Each row comes from the steps of one walk. Every step used is in the known rows, and no mark comes twice. Write the walk behind each row, first mark first.
Known rows
x p: | -5.34 | +0.79 | -3.31 | -0.14 | +0.40 | -0.31 | +0.94 | +0.85 | -1.32 | -1.38 | +4.81 | -0.77 | -4.60 | -1.08 | -0.28 | +1.15 | -2.48 | +2.74 | +1.41 |
q m y v b p x: | -2.65 | +1.82 | +1.54 | -2.88 | -2.98 | +0.86 | -2.06 | -2.51 | -2.65 | +2.67 | +0.04 | -1.57 | -5.24 | -2.66 | +3.12 | +1.20 | -1.71 | -3.52 | -0.27 |
v b p y m: | -2.17 | -0.26 | +1.66 | +1.05 | -0.30 | -0.60 | -1.22 | +0.52 | -2.84 | +1.33 | +0.19 | -0.65 | -0.33 | +0.00 | +3.26 | -2.35 | +0.46 | +0.86 | +1.19 |
q p y: | -5.58 | +0.65 | -0.07 | +1.34 | +2.26 | -2.27 | +1.35 | +1.93 | -1.86 | -2.14 | -1.26 | -0.34 | -2.84 | +0.78 | +1.41 | -0.63 | -2.33 | +2.25 | -0.77 |
q m y p: | -3.17 | -0.42 | -2.43 | -5.51 | +0.23 | +1.05 | -1.32 | +0.15 | -1.08 | -1.60 | +0.67 | -0.51 | -6.15 | -0.33 | -1.22 | +2.70 | -1.73 | -3.10 | -4.27 |
x p q: | -5.14 | +0.15 | -0.39 | +3.26 | -0.23 | +0.06 | +1.53 | +1.90 | -0.60 | +0.37 | +4.72 | +1.10 | -3.99 | +0.69 | -0.13 | +0.23 | -1.26 | +1.70 | +2.98 |
b v y p: | +1.25 | -0.28 | +0.88 | -4.49 | +1.05 | +1.12 | -1.21 | -0.50 | +1.44 | -1.69 | -1.22 | -2.26 | -0.86 | -1.13 | -0.16 | -2.66 | -2.27 | +3.61 | +1.41 |
x p q m y v b: | -3.93 | +1.31 | -1.24 | +1.95 | -4.70 | +1.19 | -4.58 | -1.86 | -3.36 | +3.53 | +3.01 | +0.98 | -4.71 | -1.07 | +3.05 | +2.64 | -2.92 | -4.61 | +1.45 |
m y: | -3.11 | +0.35 | -1.45 | -2.06 | +2.31 | -0.61 | +1.82 | +0.77 | +0.89 | -1.40 | +2.45 | -0.88 | -3.46 | -0.89 | -4.42 | +3.29 | -2.05 | -2.21 | -1.82 |
x p y m q: | -3.06 | -0.55 | -0.88 | +3.29 | -2.05 | -3.07 | -0.60 | +1.04 | -1.19 | +1.52 | +0.41 | -0.74 | -2.60 | -1.39 | +1.85 | +4.41 | -0.41 | -0.36 | +0.87 |
b p: | -4.48 | -0.54 | -0.57 | -2.94 | +2.25 | -0.63 | +2.77 | +2.03 | -0.86 | -1.67 | +2.96 | -0.21 | -2.58 | -0.11 | -1.24 | -1.44 | -0.61 | +2.28 | -0.48 |
b v: | -1.59 | -0.28 | +0.70 | -4.73 | +3.56 | -1.08 | +1.31 | +1.00 | -1.58 | -2.43 | +1.99 | +1.29 | -2.55 | -1.21 | -2.56 | -0.50 | -3.26 | +1.92 | +0.52 |
q p y v b: | -5.50 | +2.33 | -0.68 | +2.42 | -0.60 | -1.66 | -1.94 | -1.25 | -3.72 | -0.35 | -1.64 | -2.25 | -2.22 | -1.25 | +4.86 | -2.31 | -3.76 | +1.63 | +0.85 |
v b: | -3.76 | +1.91 | -2.01 | -0.71 | +1.49 | +0.73 | +0.60 | +1.77 | -0.72 | -1.61 | +3.22 | -1.67 | -2.52 | -1.33 | -0.82 | -1.47 | -1.47 | +2.12 | +1.73 |
b p y m q: | -2.14 | -1.69 | +1.84 | +0.59 | -0.17 | -3.30 | +1.09 | +2.15 | -0.67 | +1.14 | -1.40 | -0.19 | -0.58 | -0.15 | +0.87 | +1.68 | +1.52 | -0.85 | -1.23 |
v y m: | +1.22 | -3.51 | -1.66 | +0.78 | +0.79 | +2.51 | +0.65 | +0.30 | +0.50 | -0.47 | +0.63 | -2.39 | +0.61 | -1.20 | -0.44 | +0.70 | -0.24 | +0.78 | -2.04 |
y v b p q m: | -4.07 | -0.31 | +1.00 | -0.46 | -2.41 | +1.56 | -1.41 | +0.44 | -4.46 | +1.92 | +1.96 | +1.75 | -2.36 | +0.05 | +3.69 | -3.09 | -0.31 | -1.43 | +0.87 |
v y m q: | +1.54 | -2.80 | -1.70 | +0.97 | -0.42 | +0.40 | +0.43 | +1.70 | +2.43 | +0.45 | -0.67 | -2.94 | +1.06 | -1.89 | -0.68 | +3.05 | +0.73 | -0.40 | -2.02 |
q p: | -5.08 | -0.42 | -2.92 | -1.78 | +3.19 | -1.03 | +1.14 | +1.38 | -1.37 | -2.94 | +1.17 | -1.02 | -4.00 | +0.49 | +0.71 | -0.41 | -3.14 | +2.65 | -2.92 |
x p y v: | -6.12 | +1.45 | -0.86 | +3.44 | -2.21 | -1.54 | +0.31 | -1.52 | -3.54 | +0.17 | +1.73 | -0.90 | -3.43 | -2.50 | +1.73 | +0.84 | -2.86 | +1.26 | +2.85 |
q m: | -4.16 | -1.06 | -2.57 | -3.33 | +1.51 | +1.17 | +1.53 | +2.78 | -3.03 | -2.57 | +2.56 | +1.65 | -4.06 | -0.75 | -1.70 | +1.17 | -1.19 | -0.17 | -2.60 |

Which walk is each row?
| -2.76 | +0.38 | +0.22 | +0.57 | -2.29 | +1.65 | -2.29 | -0.83 | -2.50 | +2.30 | +1.40 | +1.13 | -3.29 | -0.78 | +0.59 | +1.71 | -1.76 | -5.64 | -0.51 | | p q m y v b
| -3.05 | -0.73 | -2.11 | -3.91 | +1.10 | +0.60 | +0.24 | +1.66 | -1.58 | -1.29 | +1.73 | +1.25 | -4.43 | -0.78 | -3.13 | +4.23 | -1.81 | -3.93 | -3.91 | | q m y
| -3.23 | -1.82 | +0.48 | -0.14 | -1.25 | +1.18 | +0.26 | -0.54 | -2.38 | +1.26 | +1.22 | +2.27 | -3.79 | -0.51 | -1.57 | +3.35 | -1.64 | -6.28 | -2.89 | | p q m y v
| -1.95 | -1.45 | -0.41 | -0.09 | +1.16 | -2.18 | +0.98 | +0.38 | +0.19 | +0.21 | -1.95 | -2.74 | -5.08 | -0.83 | +3.34 | +3.20 | -1.49 | +0.25 | -3.88 | | y m q p x
| -5.88 | +1.81 | -0.47 | +3.07 | -0.73 | -1.63 | +0.91 | +1.22 | -1.88 | -0.61 | +2.23 | -0.13 | -3.43 | -0.92 | +0.25 | +0.91 | -1.72 | +2.58 | +3.60 | | x p y
| -4.01 | -1.62 | +0.33 | +0.02 | +0.93 | +1.63 | +2.31 | +3.67 | -2.18 | -0.83 | +2.52 | +3.43 | -3.45 | +0.95 | -1.52 | +0.48 | +0.19 | -1.34 | -0.99 | | p q m
| -5.06 | +2.88 | -0.73 | +2.70 | -1.88 | -3.88 | -2.39 | +0.08 | -1.67 | +0.48 | -3.09 | -3.07 | -1.78 | -1.81 | +4.57 | +0.14 | -2.86 | +0.68 | +0.73 | | m q p y v b
| -5.19 | -0.80 | -1.22 | +1.27 | -1.52 | +1.30 | +0.05 | +2.59 | -3.05 | +0.55 | +4.17 | +3.35 | -4.99 | +0.87 | +1.07 | +1.15 | -0.88 | -0.03 | +1.05 | | x p q m
| -4.14 | -0.30 | +0.57 | +0.58 | +1.24 | +1.13 | +2.48 | +1.70 | +0.53 | -1.23 | +1.84 | -0.59 | -4.14 | +1.34 | -0.70 | -2.18 | -0.06 | +1.24 | +0.62 | | y p q
| -4.65 | +2.48 | +0.49 | +3.06 | -1.04 | -0.50 | -0.01 | -0.67 | -3.04 | +0.14 | +0.12 | -2.02 | -1.29 | -2.75 | +1.18 | -1.72 | -1.97 | +0.70 | +3.27 | | p y v b
| -2.23 | -2.77 | -3.30 | -1.60 | +1.83 | -2.38 | -0.46 | +1.31 | -0.65 | -1.07 | -0.60 | -1.70 | -3.04 | +0.05 | +2.19 | +2.91 | -1.92 | -0.20 | -5.85 | | y m q p
| -3.58 | -1.21 | -0.85 | +3.19 | -0.77 | -0.82 | -0.35 | -0.22 | -3.22 | +0.57 | +1.74 | -0.03 | -2.93 | -0.71 | +1.97 | +1.86 | -1.52 | +0.86 | +0.73 | | x p y m
| -1.06 | -1.59 | +0.40 | +0.44 | -1.69 | +3.89 | -0.35 | +2.09 | +0.54 | -0.06 | -0.74 | -0.14 | -1.86 | +1.10 | +1.19 | -1.59 | +1.04 | +0.35 | -0.22 | | v y p q m
| -3.06 | +0.20 | +1.02 | -0.11 | +0.76 | +0.27 | +1.23 | +0.36 | +2.14 | -0.03 | +1.05 | -0.74 | -4.49 | +1.48 | -2.21 | +0.91 | -0.72 | -2.51 | -0.62 | | m y p q
| +1.34 | -0.72 | +3.60 | -1.07 | +0.38 | +1.59 | -0.54 | +0.45 | +2.02 | -0.01 | -1.36 | -0.50 | -0.21 | +0.63 | +0.14 | -3.34 | -1.05 | +2.44 | +3.00 | | b v y p q
| -3.11 | +0.57 | -1.42 | -4.48 | -2.20 | +0.40 | -3.62 | -1.65 | -3.60 | +1.44 | +1.31 | -0.33 | -3.30 | -1.64 | +2.00 | +0.78 | -2.14 | -4.03 | -2.03 | | q m y v b p
| -4.40 | -0.83 | -1.00 | +1.17 | -3.58 | +0.69 | -1.86 | -1.63 | -3.22 | +2.39 | +2.85 | +2.21 | -5.41 | -0.70 | +1.05 | +4.25 | -2.77 | -5.11 | -0.87 | | x p q m y v
| -4.72 | +0.18 | -3.03 | -1.70 | +2.23 | -3.24 | +1.05 | +2.80 | +0.77 | -2.08 | -0.12 | -1.83 | -3.76 | -0.02 | +0.51 | +2.00 | -2.32 | +1.46 | -3.01 | | m q p
| -1.18 | -0.62 | +1.07 | +2.37 | -0.53 | +2.72 | +1.37 | +1.31 | +2.93 | -0.10 | -0.20 | -2.19 | -0.80 | +0.78 | -0.04 | -2.62 | +0.76 | +2.20 | +1.83 | | v y p q
| -3.32 | -2.43 | -0.40 | +1.39 | +2.11 | -1.33 | +0.09 | +0.32 | -3.14 | -1.03 | -1.70 | -0.23 | -2.24 | +0.86 | +3.05 | +0.25 | -2.11 | +0.57 | -3.71 | | q p y m
| +4.37 | -2.85 | +0.76 | -2.66 | +0.50 | -0.73 | -1.45 | +0.52 | +1.70 | +0.76 | -1.79 | -1.04 | +1.65 | -2.12 | -0.51 | +2.40 | -1.05 | +0.05 | -0.94 | | b v y m q
| +0.56 | -3.05 | -2.81 | +0.29 | +0.19 | -0.82 | -1.50 | +0.98 | +1.89 | +0.16 | -2.57 | -3.43 | +0.28 | -0.41 | +2.85 | +2.45 | -1.06 | +0.60 | -4.59 | | v y m q p
| -2.72 | +0.87 | +0.34 | -4.06 | -0.44 | +1.37 | +0.09 | -0.67 | -0.10 | -0.45 | -0.69 | -1.56 | -8.17 | -1.15 | -0.14 | +3.17 | -1.23 | -2.69 | -2.43 | | q m y p x
| -1.31 | -0.15 | -1.69 | -0.90 | +0.16 | +2.24 | +0.68 | +0.46 | +2.12 | -1.87 | -0.05 | -4.11 | -1.45 | -0.80 | -0.32 | -1.87 | -0.53 | +3.28 | +0.41 | | v y p
| -2.30 | -1.96 | +0.49 | +1.94 | +1.61 | -0.27 | +1.85 | +0.79 | -2.40 | -0.62 | +0.11 | +0.07 | -1.44 | -0.53 | -0.48 | +0.83 | -0.29 | -0.45 | -1.17 | | p y m
| +1.52 | -1.75 | +2.93 | -2.98 | -0.78 | +2.74 | -2.15 | +1.05 | -0.32 | +0.11 | -1.85 | +1.85 | -1.17 | +0.81 | +1.37 | -2.25 | -0.75 | +0.67 | +0.94 | | b v y p q m
| -4.13 | +0.69 | +1.71 | +1.64 | -1.28 | +0.49 | +0.15 | -0.33 | -1.99 | +1.81 | +2.48 | -0.38 | -1.33 | -0.27 | +2.51 | -3.99 | -0.52 | +0.43 | +2.88 | | y v b p q
| -4.06 | -1.44 | -0.12 | -1.66 | -0.01 | +2.25 | +0.84 | +2.36 | -1.97 | -1.12 | +1.31 | +1.70 | -5.19 | +1.49 | +0.48 | -1.08 | +0.22 | -0.52 | -1.50 | | y p q m
